What can hang from each mark:
fudipat: suru
neram: kamubid
kani: puvuf suru
nupap: puvuf suru
zarer: kamubid
suru: neram
kamubid: nupap tivub zarer
puvuf: kani nupap
tivub: kamubid suru

Known rows, with every way that one mark hangs from another:
kani[suru]: [  3   4  14   8   8   7   8  -6 -11   2   6   6   0  11  -6  -1   0   0
  -9  -2  10   4  -2   5]
zarer[kamubid[nupap[puvuf[kani]] tivub[suru]]]: [  2   1  27  32  17  17  14 -11 -13  -1  11  21   5  28   0   1   0   0
  -5  20  16  14   4  14]
neram[kamubid[nupap[puvuf[kani]]]]: [10 -9 21 20  7 10  9 -1  1  1 20 20  5 24  5  9 12  3 -2 16 10 14  4  4]
neram[kamubid[nupap[puvuf] tivub[suru] zarer]]: [  7   0  21  15   9  11   3  -3 -14   6  10  37   5  17   2  -6   5   8
   9  21  18  18   8  19]
kamubid[tivub zarer]: [  1  -2   6  -8  -1  11  -7  -9  -7   2   5  26   0  -2 -10  -8  -5  14
  -6   5  21   7   5   9]
neram[kamubid[nupap]]: [ 4 -6 12 14 13  8 -2  3 -2  7  7 17 -1 10  7 -1 12  5 -7 16 10  7  5 -1]
puvuf[kani]: [  4  -3  10   7   5  12  10 -10  -3  -4  15   8   0   8  -8   7   1   5
 -12   2   8   4  -1   0]
zarer[kamubid[tivub]]: [ -5  -1  14  12   8  12  -3  -6  -8   3   0  14  -1  10  -3  -4  -4   4
 -15   4  19   5   3   5]
puvuf[kani nupap[suru[neram[kamubid[tivub]]]]]: [  7   3  39  24  -1  35   6 -14   1   1  25  27   3   9   5   7  13   4
 -12  12  37  23  13  13]
tivub[kamubid[nupap] suru]: [  4   2   8  31  25  23  10  -4 -21   4   9  10   0  10  -1 -10   6   8
   0  23   4   3   1   4]
kamubid[nupap[puvuf suru[neram]]]: [ 8 -9 15 20  1  7  2  3  9  9 11 23 -4 10 -1 -7 15  4 -2 23 26 16  8  8]
neram[kamubid[nupap[puvuf suru] tivub zarer]]: [ 16  -8  25   9   1  10  -3   0   2   7  11  46   6  15  -1 -15   8   8
   4  19  26  19  11  21]
fudipat[suru[neram[kamubid[zarer]]]]: [ -9  -1  12   9  -7   0  11   4  -3  16   9  23 -10 -10  -5   3   1  14
  -5   9  21  15   6  13]
nupap[puvuf suru[neram[kamubid]]]: [ 8 -6 22 24 -6  6 10  7  4  8 17 23 -2 12  1  1 15 -2 -2  9 24 21  7 13]
tivub[kamubid suru]: [  4   5   7  27  17  22  16  -5 -24   1  12   5   0   9  -6  -5   1   6
  -2  10   2   2  -2   5]
neram[kamubid]: [ 3 -3 11 10  6  7  4  2 -5  4 10 12 -1  8  2  3  7  3 -8  2  8  6  2  1]
kamubid[nupap[puvuf] tivub[suru[neram]] zarer]: [ -3   0  14  15   3  12   0  -6 -12   8   7  32  -4   5  -2  -6   5  13
   7  27  30  21   9  16]
puvuf[kani[suru[neram]]]: [ -4   3  22  20   1  13  18 -12  -8  -1  13   7  -6   6  -5  12   4   0
 -13   1  21  14   0   7]
tivub[kamubid[nupap zarer] suru[neram]]: [ -6   2  11  30  12  22  10  -3 -20   6   7  21  -9  -4  -4  -9   9  17
   1  29  16  12   3  11]
fudipat[suru]: [ 1 -2  2  3  7  1  9 -3 -3 12  8  7 -3  1 -8 -2 -8  7 -7  4  8  0  3  3]
neram[kamubid[tivub[suru] zarer]]: [  1   6  18   9   7  13   7  -7 -20   2   7  29   1   5  -3  -5   0   8
   0   6  17  13   5  18]
kani[puvuf[nupap[suru]]]: [  4   0  22  18  -5  27   4 -10   3   3   6  16  10  12  -2  -3   9   6
  -8   5  18   3   4  10]

Rows:
[10 -9 22 24  1 12 11 -4  9  3 19 24 -3 13 -3  1 14  3 -5 22 26 18  7  9] -> kamubid[nupap[puvuf[kani] suru[neram]]]
[  3   2   9  22  18  22   9  -4 -21   3   8  21  -1   4  -7 -13   4  16
   2  24   5   5   0  10] -> tivub[kamubid[nupap zarer] suru]
[18 -9 22 20  8  6  5  7  5  7 14 28  5 21  4 -8 15  0  1 17 14 14  7 10] -> neram[kamubid[nupap[puvuf suru]]]
[-4  1 33 23  2 12 15 -7 -7  3 12 27 -6  5  1  7 13  9 -9 15 23 22  3 16] -> puvuf[kani[suru[neram[kamubid[nupap zarer]]]]]
[-2 -8 14 23  3 -1  9  8  2 21 13 20 -5  9  7  5  7  6  2 23 21 18 10  8] -> fudipat[suru[neram[kamubid[nupap[puvuf]]]]]
[ 7 -6 14 16 -6  6  6  2  5  6 14 18 -4  9 -6 -2 10  1 -3  9 24 16  6 10] -> nupap[puvuf suru[neram]]
[ 0 -2 27 16 -3 10 12 -8 -4  2 14 26 -3 12 -6  6  8 10 -2 16 23 21  2 16] -> kamubid[nupap[puvuf[kani[suru[neram]]]] zarer]
[ 11  -5  15   0   6  13  -7  -8   2   5   3  39   1   0  -8 -21   2  12
  -4  19  26  10  10  14] -> kamubid[nupap[suru] tivub zarer]
[ 10  -2  26  15  10  15   8 -17  -8   1  15  23   8  26  -1   3  -1   0
  -3  12  23  14   6  12] -> kamubid[nupap[puvuf[kani[suru]]] tivub]
[19 -9 30 22  6 15  8 -8  4  3 21 36  9 24  3 -3  9 -1 -1 18 25 19 12 15] -> neram[kamubid[nupap[puvuf[kani] suru] tivub]]
[ 9 -6 21 20 -7 11 16 -5  6  0 22 19 -2 12 -9  5  9  1 -6  8 24 17  5 11] -> nupap[puvuf[kani] suru[neram]]
[  9   1  23  13   2   9  19 -11  -8  -4  19  10   6  24  -8  10   0  -2
  -5  -3  10  10  -2  10] -> nupap[puvuf[kani[suru]]]
[  3  -6  15  24   4  21   3   0  -4   8  10  31  -8  -6  -7 -17  12  17
  -4  27  24  13   6  13] -> tivub[kamubid[nupap[suru[neram]] zarer]]
[  9  -1  27   6   4  14   6 -16  -8   0  13  33   7  19  -7  -1  -2   9
   0  13  23  17   5  19] -> kamubid[nupap[puvuf[kani[suru]]] tivub zarer]
[  8  -9  17  25  -1  18   5   3  -2   9  15  34  -4   5  -8 -14  13  15
   4  28  24  18   6  16] -> tivub[kamubid[nupap[puvuf suru[neram]] zarer]]
[  6  -8  18   9  -6  10  -6  -3   5  10   9  42  -3   3  -6 -14   8  12
   2  25  38  22  12  18] -> kamubid[nupap[puvuf suru[neram]] tivub zarer]
[  3   2   9  14  21  15   0 -11 -15   5   3  19   0   9   1  -9   1   5
  -2  20  17   7   8   6] -> kamubid[nupap tivub[suru]]
[  3  -6   6  12  10  20  -2  -1 -11   5   8  23  -2   1  -7 -13   5  19
  -3  22   9   4   1   5] -> tivub[kamubid[nupap zarer]]
[10 -8 15 17  5 22  9 -6 -7 -1 21 26  5 15 -9 -2  5 17  2 22  9 10  0 10] -> tivub[kamubid[nupap[puvuf[kani]] zarer]]
[ 11  -2  33  23  10  15  11 -12  -9   2  17  28   9  30   6   6   5  -3
  -2  11  22  20   8  15] -> neram[kamubid[nupap[puvuf[kani[suru]]] tivub]]
[-15  -3  24  38  -2   9  12  -4  -7  12  -5  19  -2  10  12   6  15   0
  -6  14  25  15   6  14] -> kani[puvuf suru[neram[kamubid[nupap]]]]
[ -4   4  18  26  23  15   4  -7 -16   5  -3  18  -1  14   2 -10   0   3
  -9  21  16   7   4   9] -> zarer[kamubid[nupap tivub[suru]]]
[ 0 -8 24 19 -6  9  8  1  2  4 19 31 -4 10  1 10 16 13 -1 21 22 23  6 12] -> suru[neram[kamubid[nupap[puvuf[kani]] zarer]]]
[ 9 -1 33 16  3  9 16 -4 -7  0 18 30  6 23 -2  5  9  6  0 11 12 19  1 18] -> neram[kamubid[nupap[puvuf[kani[suru]]] zarer]]
[ 1 -2 21 14 -8  8  7  4  1  6 10 31 -8 -5 -5 -6 13  9 -7  8 25 18  6 16] -> nupap[suru[neram[kamubid[zarer]]]]
[  0   1  20  28  19  13   5  -4 -14   5   3  20   3  24   2  -7   1   1
  -1  21  16  12   5  13] -> zarer[kamubid[nupap[puvuf] tivub[suru]]]
[ -9   1  21  35  12  13   5  -2 -12   9   2  20  -5  17   5  -2   6   2
  -3  26  28  19   8  13] -> zarer[kamubid[nupap[puvuf] tivub[suru[neram]]]]
[  1  -7  25  29   4  12  -1   1   4  10   4  30  -4  15   1 -11   8   1
  -7  24  35  20  11  15] -> zarer[kamubid[nupap[puvuf suru[neram]] tivub]]
